What can hang from each mark:
z846: z40
z356: z40
z162: z40
z74: z40
z835: z40
z493: z40 z367
z40: z162 z356 z493 z835 z846
z225: z493

Every row comes from one small tree of marks. The marks that hang from a mark follow it in brackets, in the order of their numbers. Every link used is in the known rows. Which tree was each row made from?
Known rows:
z162(z40(z356 z493)): [-20.5  19.1   1.2  14.5  17.0 -19.4 -27.4  -4.0  33.8 -14.0 -30.5  17.1
  11.0 -32.7  17.8  -3.5  19.4  18.4 -21.3   0.0 -27.6]
z40(z162 z356 z835 z846): [  1.1  15.3  25.3 -18.0  19.3  -6.9 -11.9 -18.4   2.5 -38.3 -55.8   3.2
  19.5 -27.3  -3.5 -11.2  11.5  -7.5 -33.8  15.7  -8.3]
z356(z40(z835)): [  7.6  13.7   9.7 -14.5   7.3 -31.3 -23.2 -11.0   8.2 -14.3 -32.7  29.0
  32.8 -14.4  24.0  -7.0  28.8  17.4 -33.5  -8.8  -5.0]
z74(z40(z493 z835)): [ -1.4   4.2 -13.3  -5.8  29.1 -33.1 -34.6 -11.6  23.7 -10.0  -8.9  12.9
  31.3 -27.5  25.1  10.8  22.2  13.8  -2.7   8.1 -19.4]
z835(z40(z356)): [ -2.0  29.3  14.6 -12.7   8.2 -16.5  -7.3   8.1  15.6  -5.9 -33.5  12.2
  21.9 -36.4  -3.9  -7.4  23.1  19.8 -29.5   5.1  -4.9]
z835(z40(z162 z493(z367))): [-29.4  12.8  -3.9   2.7  34.2 -10.1  -7.9  -1.1  10.1 -17.9 -38.9  21.6
  31.6 -37.7  23.6 -10.1  26.5  26.7 -20.3  20.5  -0.8]
z225(z493(z40(z162 z356 z846))): [-13.7   0.4   5.5   9.8  39.7   6.5  17.4 -14.4   8.9 -20.6 -71.1 -13.7
  -0.4 -34.0  -8.7 -27.6  20.0  -3.4 -22.0  12.1 -11.4]
z162(z40(z493(z367) z835 z846)): [-21.8  -1.5   3.7   8.7  25.1 -18.3 -26.1  -5.1  12.2 -22.2 -40.7  16.0
  10.0 -55.0  37.7  -0.8   4.4  15.4 -20.7   1.9  -8.1]
z835(z40(z162)): [-17.7  11.6 -12.9 -13.0  12.0 -23.3  -7.5  -8.2   6.7 -19.1 -41.1   9.7
  32.0 -35.9   5.6  -5.8  30.1  15.8 -18.2  22.2  -2.9]
z846(z40(z493)): [-12.9   5.8 -24.3  -5.6  10.4 -40.8 -26.2  -8.5  29.1 -15.3 -10.3  12.4
  30.4 -22.8  15.0 -25.9  27.2   6.4 -12.4   0.6 -45.0]
z846(z40(z162 z356 z493(z367))): [ -9.1  26.4  -0.6  -4.5  31.5  -5.5 -12.0 -20.4  21.0 -37.2 -39.5  12.8
  17.4 -30.4  -0.7 -41.9  17.5  -0.3 -21.9  13.3 -27.3]
z40(z493): [-17.9   4.0  -6.3  -4.1  21.7 -32.8 -23.3  -7.1  24.4  -6.7 -15.2  15.1
  32.2 -17.9  19.6  -9.5  26.6  18.1 -28.2  -1.9 -27.9]
z356(z40(z162 z493(z367))): [-21.0  10.6   6.5   9.7  33.4 -10.0 -18.2 -11.1  14.5 -21.7 -43.8  30.6
  29.9 -21.5  25.4 -30.3  18.9  22.1 -41.1  -6.9 -12.0]
z493(z40(z356) z367): [  1.6  31.2  22.6  -3.1  36.5   0.6   4.4 -12.8  11.7 -11.2 -53.8  13.0
  -6.3 -44.0   3.6 -23.9  13.7   1.4 -32.1  -2.1  12.9]
z835(z40(z162 z493)): [-26.4   6.0 -14.7   5.2  22.8 -24.5 -11.4  -2.1  15.2 -13.7 -25.6  21.9
  40.4 -25.3  19.4   0.6  33.8  29.2 -14.7  24.5 -16.4]
z493(z40): [ -1.6   6.8 -10.2  -2.3  22.9 -29.3  -3.8 -15.1  15.6  -2.7 -37.7  11.5
  12.3 -36.4  13.5  -6.9  28.7   3.8 -19.8   2.7  -4.3]
z356(z40(z835 z846)): [  2.6   1.4  17.4 -10.6   4.0 -30.5 -22.6  -1.8   6.0 -16.7 -39.3  18.7
  29.1 -25.5  17.4 -14.6  14.2  10.1 -41.5 -18.2 -13.5]
z74(z40): [ -3.9   5.1 -17.1 -20.9  18.0 -31.9 -27.3 -11.9  18.1  -6.2 -25.0  -6.7
  14.2 -48.1  -1.8 -12.1  13.3  -1.3 -18.1  -4.2 -16.6]
z835(z40): [-13.0  12.2  -6.5 -17.2   6.0 -30.5 -10.3   6.0   9.3  -4.2 -26.6  10.8
  28.2 -38.8  10.7  -4.2  27.8  19.4 -21.8   4.7  -3.4]
z493(z367): [-11.8  13.8   6.3 -23.0  21.7 -16.7 -15.8 -11.8   5.9 -15.4 -41.7   3.8
   7.5 -45.0  10.2 -26.4  14.8   7.3 -38.4  -5.6   1.4]

Which tree is each row?
[-27.0  -4.0  13.2  13.2  29.2  -6.7 -17.4  -3.2  12.2 -22.9 -50.6  22.1
  25.7 -33.3  16.0 -34.8   3.4  11.8 -49.3 -16.7 -18.1] -> z356(z40(z162 z493(z367) z846))
[-26.2   6.8   9.7  18.2  15.0 -15.9 -24.1   3.2  29.4 -18.1 -36.7   6.0
   8.0 -42.7   8.5  -7.3   4.1   9.8 -29.8  -9.5 -35.5] -> z162(z40(z356 z493 z846))
[  2.4  24.2  19.5  -6.9  25.7 -20.0 -21.3  -8.0  21.7 -17.2 -20.2  25.1
  32.1  -8.0  18.5   0.9  29.1  19.9 -23.0  11.0 -18.1] -> z40(z356 z493 z835)
[-36.4  -0.1   2.1   6.2  28.4  -3.2  -5.8   7.0   4.6 -18.8 -44.2  14.1
  28.6 -49.8  16.6 -14.2   9.9  18.5 -29.8  11.2  -7.3] -> z835(z40(z162 z493(z367) z846))
[  1.1  26.4   9.4  -5.4   9.6 -23.2 -22.8 -14.7  14.0 -26.0 -45.1  16.1
   8.4 -38.6  16.0   5.1  21.9   9.0 -16.5  14.0  -2.7] -> z162(z40(z356 z835))
[ -5.8   1.0   9.1  -4.5  39.0  -3.6   5.6 -25.0  -6.2 -31.1 -66.5  11.5
   7.1 -51.5  18.4 -11.7  12.9  -8.5 -19.4  17.6  16.3] -> z493(z40(z162 z835 z846) z367)
[-17.8   2.4 -11.1   4.4  52.0   1.4  13.6 -25.1   1.7 -18.3 -71.4  -4.2
  -2.8 -38.6  14.3 -30.6  32.3   7.1 -14.6  20.4  13.6] -> z225(z493(z40(z162) z367))
[-16.7  13.7  10.1   0.2   5.1 -14.7 -21.0  -1.3  20.5 -20.7 -52.8  -4.2
  -2.4 -56.6  -1.5 -13.6   0.0  -2.8 -33.8 -10.9 -20.1] -> z162(z40(z356 z846))
[ -1.4  15.5  20.3   1.9  26.1 -19.1 -22.5  -4.5  11.3 -15.7 -28.8  40.7
  30.8 -16.6  38.8 -14.0  23.4  30.9 -34.4 -11.7  -3.7] -> z356(z40(z493(z367) z835))
[-27.6 -10.7  -6.2   1.2  25.6 -19.3 -16.1 -12.1  14.7 -21.7 -36.8   3.5
  32.0 -28.3  12.3 -15.7  12.7   1.4 -33.8   8.7 -34.3] -> z40(z162 z493 z846)
[-16.9 -13.3 -10.4   6.3  30.0 -13.3   9.8  -3.4  11.6  -4.2 -51.7 -12.4
   2.1 -36.9   9.0 -19.8  22.2   6.5 -23.2  -3.0 -12.5] -> z225(z493(z40(z846)))
[-24.5  -2.8  -5.6  -7.1  10.7 -18.4  -5.0  -0.7   0.9 -21.0 -47.7   1.4
  29.3 -48.4   0.5 -10.1  13.3   4.9 -28.2  13.7 -10.2] -> z835(z40(z162 z846))
[-14.1   3.4  -6.6  -1.6  45.1  -5.0  12.9 -13.1   8.4  -4.6 -55.5  -3.3
  -4.1 -39.7  16.7 -28.8  28.8  14.7 -19.9   4.0  10.5] -> z225(z493(z40 z367))
[-11.3   4.9   8.7   5.0  25.9 -12.4 -26.2   1.6  29.1  -9.6 -21.5  -5.7
  14.2 -43.9 -10.7 -12.5  -2.3   0.6 -28.0 -16.1 -38.3] -> z74(z40(z356 z493 z846))
[ 10.2  21.5   8.1  -5.6  31.3 -18.7 -30.1 -13.7  26.9 -14.4 -15.5  13.9
  23.7 -23.8   8.3   4.9  20.4  12.9  -7.7   7.5 -20.1] -> z74(z40(z356 z493 z835))
[  4.1   6.7  15.3  -0.4  27.4 -14.9 -26.3  -1.8  24.3 -14.7 -20.7   3.9
  22.0 -35.6   0.4   4.0   3.1   2.5 -16.7  -2.2 -28.5] -> z74(z40(z356 z493 z835 z846))
[-18.2  12.4  -2.9   4.6  28.0 -23.8 -27.5 -13.2  17.0 -21.0 -35.0  24.9
  14.2 -41.6  45.4   2.6  20.3  24.3 -11.8  11.7  -1.5] -> z162(z40(z493(z367) z835))
[ -8.9   9.3  -8.2  -8.1  47.0 -14.5 -25.8 -28.0  10.4 -26.3 -34.5  12.9
  21.9 -39.4  24.4  -4.8  17.6  10.9  -4.5  22.0  -2.7] -> z74(z40(z162 z493(z367) z835))
[ -3.2  -1.6   9.7  -6.5  10.6 -20.8 -16.1 -16.2   1.2 -30.1 -53.7  18.5
  33.4 -21.5  12.9 -14.7  14.8   3.5 -40.1  -2.0 -10.6] -> z356(z40(z162 z835 z846))
[ -1.0  16.4  29.3  -0.1  33.4   8.3   7.5  -4.8   8.7 -13.9 -58.8   4.0
  -8.2 -58.4  -6.5 -25.4   0.0  -9.2 -39.9 -14.3   4.3] -> z493(z40(z356 z846) z367)
[ 10.1  26.2  -0.6 -10.8  16.1 -32.5 -22.6 -12.4  26.8 -24.9 -16.9  21.2
  28.4 -11.4  11.2 -14.6  30.2  10.8  -9.6  13.7 -33.8] -> z846(z40(z356 z493 z835))
[  1.1  31.4  29.3  -9.0  36.2  -5.1 -17.4  -8.7  14.4 -19.7 -28.7  24.6
  18.3 -21.0  19.1 -11.9  21.7  19.2 -28.3   5.3  -3.6] -> z40(z356 z493(z367) z835)
[ -6.6  11.9  11.1   3.9  35.0 -12.7 -20.1 -18.3   8.0 -27.8 -44.3  38.2
  34.2 -13.9  36.1 -16.7  27.0  25.2 -31.2   6.4  -1.0] -> z356(z40(z162 z493(z367) z835))
[ -6.1  24.0  10.4  -2.1  40.1  -3.8 -25.1  -5.9  27.1 -11.0 -25.9   4.6
   4.7 -46.3  -1.4 -17.9   4.6  12.0 -23.7  -8.4 -15.5] -> z74(z40(z356 z493(z367)))
[-13.8  10.3  13.0  13.2  15.8 -19.1 -25.9  -2.4  22.7 -24.1 -35.9  14.9
  14.6 -36.4  21.7   7.7  11.3  13.5 -20.1   4.2 -24.2] -> z162(z40(z356 z493 z835 z846))
